What can hang from each mark
maviduf: bugon dagu pepas
dutu: zulopo
dagu: zulopo
pepas: maviduf mitipov
kenur: bugon
zulopo: dagu dutu mukuv
bugon: maviduf

Every row comes from one small tree of marks. The marks that hang from a mark follow it in brackets, in alphabetical order. Every link used is in the known rows. Which tree was each row made from?
In the rows, 128 means zero.
Known rows
bugon{maviduf{dagu{zulopo{dutu mukuv}} pepas{mitipov}}}: [103 153  79 104  98 157 122  56 104 106 113 135 118 124 118 113 115 100]
kenur{bugon{maviduf{dagu{zulopo} pepas{mitipov}}}}: [170 149  92 114  81 116 151  92  92 127 143 135 116 154 143 118 109 106]
kenur{bugon{maviduf}}: [161 128 119 124  84 101 148 133 106 123 131 136 125 164 138 132  96 125]
dutu{zulopo}: [159 123  98 125  92 124 123 118 109  78 123 130 134 160  88 132 105 135]
zulopo{dutu}: [130 107 107 146 115 128 115 146 122 120 108 132 101 164 117 138  75 139]
pepas{maviduf{bugon} mitipov}: [161 109  62  94  92 140 141 117 105 111 154 113  98 119 110 165  86  70]
zulopo{mukuv}: [115 140 118 103 117 134 144 127 115 100  75 131 103 127 104 145  87 103]
kenur{bugon{maviduf{dagu pepas}}}: [166 142 103 116  83 119 154  95  99 140 136 137 126 170 143 116 108 124]
bugon{maviduf{dagu{zulopo} pepas{mitipov}}}: [119 151  77 104  85 152 130  58 101 102 123 132 118 120 119  99 130 100]
bugon{maviduf{dagu pepas}}: [113 141  92 106  90 154 132  64 110 121 113 137 130 142 119  97 127 125]
dutu{zulopo{dagu mukuv}}: [120 135 109  89 116 126 107 105 107  87  98 146 133 146  77 147  86  99]
bugon{maviduf{pepas}}: [130 134  96 115  83 143 134  92 114 111 111 138 135 142 120 107 109 134]
pepas{maviduf{dagu} mitipov}: [138 110  64  85 107 173 131 104 107 103 147 111 100 115  90 150 112  64]
maviduf{bugon dagu{zulopo{mukuv}}}: [124 159  89 108 101  94 136  72  94 121 105 129  83 126 133 124 113  89]
dagu{zulopo{dutu mukuv}}: [122 145 101 134 117 109 102 136 108  84  81 139 102 132 109 150  79 110]
kenur{bugon{maviduf{dagu pepas{mitipov}}}}: [165 143  97 111  83 125 160  92  97 137 144 133 116 160 144 118 108 111]

Which tree is each row?
[144 114  76  96 101 132 124 102 110 130 133 126 116 148 110 149 103 101]  pepas{maviduf{bugon dagu}}
[190 146  65 110  76 125 179  73  95 142 142 122  81 134 154 113  90 102]  maviduf{bugon pepas{mitipov}}
[149 172  52 104  98 130 149  31  84 142 128 127  72 131 150 117  97  81]  maviduf{bugon dagu{zulopo{dutu mukuv}} pepas{mitipov}}
[167 155  59 100  86 139 178  34  89 157 145 119  72 135 153  98 115  90]  maviduf{bugon dagu pepas{mitipov}}
[174 168  48 104  80 124 160  33  82 136 142 123  73 124 151  98 121  83]  maviduf{bugon dagu{zulopo} pepas{mitipov}}
[149 132 114 119  89 109 146 114 103 130 133 135 122 164 136 124 108 118]  kenur{bugon{maviduf{dagu}}}
[138 133  54  83 102 143 130  85  97 105 143 115  93 106 107 162 102  49]  pepas{maviduf{bugon dagu{zulopo{mukuv}}} mitipov}
[156 179  67 101  92 116 150  36  87 142 109 135  89 138 146 106 111 102]  maviduf{bugon dagu{zulopo{mukuv}} pepas}
[134 128  54  89 108 143 121  87  98 111 145 116  92 115 109 169  91  54]  pepas{maviduf{bugon dagu{zulopo{dutu mukuv}}} mitipov}
[ 95 137 102 115  93 129 112  89 111  92 107 136 126 126 109 110 131 112]  bugon{maviduf{dagu{zulopo}}}
[147 171  66 112  99 117 138  39  90 149 110 136  89 151 150 114  97 110]  maviduf{bugon dagu{zulopo{dutu mukuv}} pepas}
[157 179  55  93  89 128 161  28  81 134 126 124  73 118 146 109 111  73]  maviduf{bugon dagu{zulopo{mukuv}} pepas{mitipov}}
[173 168  63 112  82 111 149  42  87 144 125 133  89 144 151  96 120 111]  maviduf{bugon dagu{zulopo} pepas}
[155 149  68  99  97 172 165  54  97 130 131 121  84 130 124  92 128  94]  maviduf{dagu pepas{mitipov}}
[115 141  83 100  89 163 141  58 107 116 125 130 118 127 119  99 127 106]  bugon{maviduf{dagu pepas{mitipov}}}
[164 154  71 107  87 128 165  42  95 163 129 129  88 156 153  95 116 117]  maviduf{bugon dagu pepas}
[118 151  86 110  86 143 122  64 105 106 112 140 130 134 118  96 131 120]  bugon{maviduf{dagu{zulopo} pepas}}
